Each row was made from one small tree. Brackets hold a mark, then the marks that hang from it, in the order of their numbers. Every link used is in the known rows. Write each row's tree.
Known rows:
{K_819 {K_898 K_368}}: [ 0.27  1.17 -1.21  1.24  2.72  3.20 -1.49  1.43  0.81  2.26 -0.59 -0.23
  2.23  0.72  0.74 -0.82 -0.73 -1.75 -0.62 -2.10 -0.19]
{K_370 {K_858 {K_368 K_898} K_411 K_805 K_880}}: [-0.07 -0.50  0.62 -0.14 -1.15 -2.82  0.24 -2.63  1.00 -0.43  0.35 -0.43
 -1.49  0.12 -2.19  0.56 -0.14  0.96 -0.86  0.15  0.18]
{K_858 K_356 K_819}: [ 0.93  0.29  1.23  0.92  0.69 -0.15  0.08  0.27  0.20 -1.02  0.03  0.46
 -0.54 -0.08  0.24 -0.19  0.58  0.60 -0.65 -0.77  0.59]
{K_805 {K_858 {K_368 K_898} K_880}}: [-0.22  0.30 -0.30 -0.49  3.40 -3.01 -0.94 -0.41  0.41 -0.37  0.72  0.90
  0.58  0.25 -1.33  1.43 -1.55  0.35 -0.48  0.16  2.09]
{K_370 {K_858 K_368 K_411 {K_819 K_898}}}: [ 1.63  0.07  0.34  1.00 -0.95 -2.50  0.34 -2.61  1.50 -1.77 -0.33 -0.42
  1.37  0.25 -0.98  0.63  0.23  0.53 -1.69 -1.22 -0.39]
{K_411 {K_858 K_356 K_805 K_880}}: [-2.22 -1.80  1.89 -0.15  1.93 -3.66  0.37  1.30 -0.75 -1.03  0.46  1.59
 -2.73 -0.40 -1.51 -1.71  0.52 -0.15  0.12 -0.30  1.11]
{K_819 {K_858 K_805 K_880} K_898}: [-2.55 -1.01 -2.33  0.42  2.17 -0.88 -0.21  1.34 -0.45  1.40  1.19 -0.53
  0.91 -0.97 -0.13  0.04 -0.46 -1.95  0.96  0.42 -0.54]
{K_368 {K_858 K_356} {K_898 K_819}}: [ 0.97  0.90 -1.61 -0.78 -0.94  3.74 -1.15  1.75 -1.11  1.58 -0.98 -1.03
  0.31  2.23  1.04  0.13 -0.41  0.23  0.46 -0.38 -0.65]
{K_898 {K_368 K_858} K_819}: [ 0.48  1.60 -0.26 -1.05  1.96  6.53 -1.43  1.30 -0.62  2.01 -1.12 -0.74
  1.47  2.70  3.22 -0.10 -0.31 -0.26 -0.07 -2.40 -0.89]
{K_368 {K_898 {K_819 K_858}}}: [-0.05  0.83 -2.53 -0.32  1.67  4.33 -1.84  2.72 -0.25  2.64 -0.98 -1.26
  1.94  1.62  1.82 -0.52 -0.63 -1.27  0.34  0.04 -1.29]
{K_898 {K_368 K_858}}: [ 0.52  1.61 -0.42 -0.06  3.41  5.47 -1.27  1.76  0.09  1.34 -0.39 -0.85
  1.16  2.48  2.33 -0.55 -0.19 -1.23 -0.18 -2.03 -0.39]
{K_880 {K_858 K_356 {K_368 K_898} K_411 K_805 K_819}}: [ 1.41  0.34  0.70 -0.60 -5.59 -1.29  2.08 -2.36  0.47 -1.60  0.44 -0.21
 -0.84 -2.75 -1.24  1.32  1.26  1.70  0.14  1.93  0.20]
{K_819 {K_858 K_356}}: [-0.41 -0.09 -0.06  0.81  1.83  2.19 -0.41  2.92  0.23  0.10  0.06  0.11
 -0.50  0.60  0.89 -1.02  0.22 -2.09 -0.12  0.39 -0.30]
{K_898 K_368}: [ 0.33  1.53  0.67  0.72  3.58  4.17 -1.34  1.46  0.93  1.62 -0.65 -0.12
  0.72  1.31  1.52 -1.16 -0.18 -1.02 -0.85 -2.21  0.11]
{K_368 {K_858 K_356 K_411 K_805}}: [ 0.38  0.27  0.85 -0.09 -1.59  0.77  0.60  0.05 -0.34 -1.13 -0.65 -0.55
 -1.79  0.54 -0.28 -1.12  0.28  0.33  0.98  0.98 -0.39]
{K_898 {K_819 {K_858 K_411}}}: [ 0.06  0.70 -0.12 -0.14  1.03  3.05 -0.64  1.31  0.18  0.54 -1.27 -0.61
  0.88  1.42  1.92 -1.86 -0.31 -0.66  0.32  0.67 -1.36]
{K_819 {K_898 {K_368 {K_858 K_805}}}}: [-0.39  0.88 -2.06 -0.14  0.94  3.65 -0.97  0.95 -0.50  2.21 -0.39 -1.16
  2.03  0.49  1.10  0.26 -0.46 -1.50  0.81 -1.54 -0.99]
{K_819 {K_858 K_356 K_411 K_805 K_880} {K_898 K_368}}: [-1.13 -1.43 -0.55  1.10 -2.17 -0.85  0.75 -0.16  0.14  1.07  0.50  0.87
 -0.26 -1.98 -0.30 -0.22 -0.54 -1.75  1.34  2.70 -0.52]
{K_370 {K_858 K_368 K_805 {K_819 K_898}}}: [-0.04 -0.26 -0.03  0.12 -1.12 -2.38  0.18 -2.31  0.52 -0.82  0.24 -0.35
  1.00 -1.11 -1.03  2.26  0.73  0.27 -1.58 -2.25 -0.22]
{K_411 {K_858 {K_368 K_898}}}: [-0.32  0.00 -0.78  0.14  2.92 -1.28 -1.36  1.87  0.25  0.08 -0.65  0.01
  1.28  1.58 -0.76 -1.06  0.08 -0.51 -0.46 -0.70  0.59]

Which tree is each row?
[ 0.67  1.58 -2.46 -0.97  1.49  4.71 -1.78  1.75 -0.81  2.16 -1.08 -1.85
  1.65  2.97  1.62 -0.24 -0.72  0.15  0.52 -1.30 -1.04]  {K_368 K_858 {K_898 K_819}}
[-0.58  0.45  1.92 -1.13 -1.98  0.88  1.81 -0.06  0.12 -1.22  1.12  0.19
 -1.90 -1.87 -0.50  0.69  1.55 -0.19 -0.92 -0.81  0.50]  {K_880 {K_858 K_356 K_368 K_805}}
[-1.08 -0.48 -1.65 -0.69 -1.00  0.31 -0.26 -0.08 -0.57  1.73 -0.31 -0.63
  0.05 -0.20  0.35 -0.45 -0.72  0.22  1.66  2.43 -1.04]  {K_368 {K_898 {K_819 {K_858 K_411 K_805 K_880}}}}
[ 0.38  0.52 -1.71  1.39  1.31  3.07 -0.90  1.57  1.12  1.69 -0.87 -0.59
  2.63  0.40  1.34 -1.48 -0.84 -2.71  0.50  0.81 -1.29]  {K_819 {K_858 K_411} {K_898 K_368}}
[ 0.00  0.07  1.17 -0.25  4.79 -3.02 -0.24 -0.64  0.16 -1.71  0.61  1.25
  0.08 -0.15 -0.12  0.54 -1.06  0.94 -0.60 -0.80  1.93]  {K_805 {K_858 K_819 K_880}}
[ 0.82 -0.83 -1.04  0.91 -1.28 -3.03  1.03 -1.39 -0.49 -1.49  0.85 -0.14
  0.29  0.05 -0.64  0.18 -0.25  1.07  1.07  1.39  0.09]  {K_368 {K_858 K_356 K_411 {K_819 K_898} K_880}}
[ 0.53 -0.47  0.29  0.24  0.96 -6.67  0.63 -3.16  0.64 -2.48  0.59  1.48
  1.57 -1.38 -1.47  1.52 -1.25  1.46 -0.18  1.26  1.77]  {K_805 {K_858 K_368 K_411 {K_819 K_898} K_880}}
[ 1.03  0.48  2.18 -0.41 -3.18  0.21  2.28 -1.19  0.56 -2.20  0.18 -0.10
 -1.96 -2.22 -0.30 -0.76  1.38  1.12 -0.05  0.50  0.02]  {K_880 {K_858 K_356 K_411 K_805 K_819}}
[ 0.33  0.45  1.65 -0.66 -1.65  1.29  1.81 -0.02 -0.04 -1.37  0.82 -0.11
 -1.62 -2.21  0.20  0.25  1.54  0.42 -0.48 -0.99  0.19]  {K_880 {K_858 K_356 K_805 K_819}}
[ 1.69  0.80  0.29  0.44 -0.19  0.21 -0.67 -1.02  1.83 -0.38 -0.81 -0.95
  0.00  1.79 -1.25 -0.51 -0.17  0.10 -1.64 -0.65 -0.27]  {K_370 {K_858 {K_368 K_898} K_411}}
[ 1.26  0.70  0.58  0.42  0.06  1.57  0.25  0.84  0.19 -1.19 -0.60 -0.58
 -1.16  1.86  0.20 -1.78 -0.04 -0.09  0.39  0.61 -0.23]  {K_368 {K_858 K_356 K_411}}
[-1.13 -1.55  0.06  0.55 -2.63 -5.86  1.38 -2.70 -0.79 -0.96  1.70  1.17
 -0.21 -2.97 -1.80  2.80  0.54  1.36  0.22  0.64  1.00]  {K_858 K_356 K_368 K_805 {K_819 K_898} K_880}
[-1.17 -2.19  0.46 -0.21 -1.66 -6.82  0.66 -1.28 -1.02 -1.32  0.92  1.54
 -1.07 -1.83 -2.08  1.46  0.82  1.57  0.57  1.34  1.40]  {K_411 {K_858 K_356 {K_368 K_898} K_805 K_819 K_880}}
[ 1.35  0.38  0.72  0.18 -4.62  1.25  1.87 -1.47  0.70 -0.36 -0.08  0.21
  0.07 -3.01 -0.08  0.03  0.70 -0.03  0.10  0.46 -0.48]  {K_880 {K_858 K_356 K_411 K_805 {K_819 {K_898 K_368}}}}
[ 1.21 -0.92  2.79  0.88 -0.50 -2.79  1.17 -2.09  1.06 -2.42  0.48  0.65
 -2.66  0.31 -1.16 -0.57  0.35  1.28 -1.50 -0.35  0.49]  {K_370 {K_858 K_356 K_411 K_819 K_880}}
[-0.79 -0.37 -1.32 -1.45 -2.08  0.77 -0.26  0.12 -1.97  1.54  0.22 -0.45
 -1.14  0.43 -0.01  1.13 -0.34  1.05  1.36  0.47 -0.28]  {K_368 {K_858 K_356 K_805 K_880} {K_898 K_819}}
[-1.02 -0.08 -2.43 -0.49  2.23  2.16 -1.32  1.83 -0.61  2.50  0.22 -0.78
  1.17  1.16  1.37 -0.04 -0.85 -0.85  0.62  0.47 -0.70]  {K_368 {K_898 {K_819 {K_858 K_880}}}}
[-0.11 -0.49  0.32 -0.58 -0.99 -1.09 -0.96  1.38 -0.70  0.23 -1.13  0.98
  0.23  0.92 -0.49 -0.28  0.24  0.38 -0.50 -0.09  0.31]  {K_411 {K_858 K_356 {K_368 {K_898 K_819}}}}
[-1.02 -1.06  1.34 -0.50 -2.88  1.15  0.75 -0.59 -0.68  1.07 -0.29  1.25
 -1.48 -1.21  1.38 -0.04 -0.12 -0.14  1.03  2.35 -0.69]  {K_898 K_368 {K_819 {K_858 K_356 K_411 K_805 K_880}}}
[-1.72 -2.40  2.33 -0.32 -0.59 -7.01  1.38 -1.50 -1.12 -2.57  1.10  2.22
 -1.91 -1.93 -1.44  1.15  1.36  1.57  0.04  0.50  1.61]  {K_411 {K_858 K_356 K_368 K_805 K_819 K_880}}
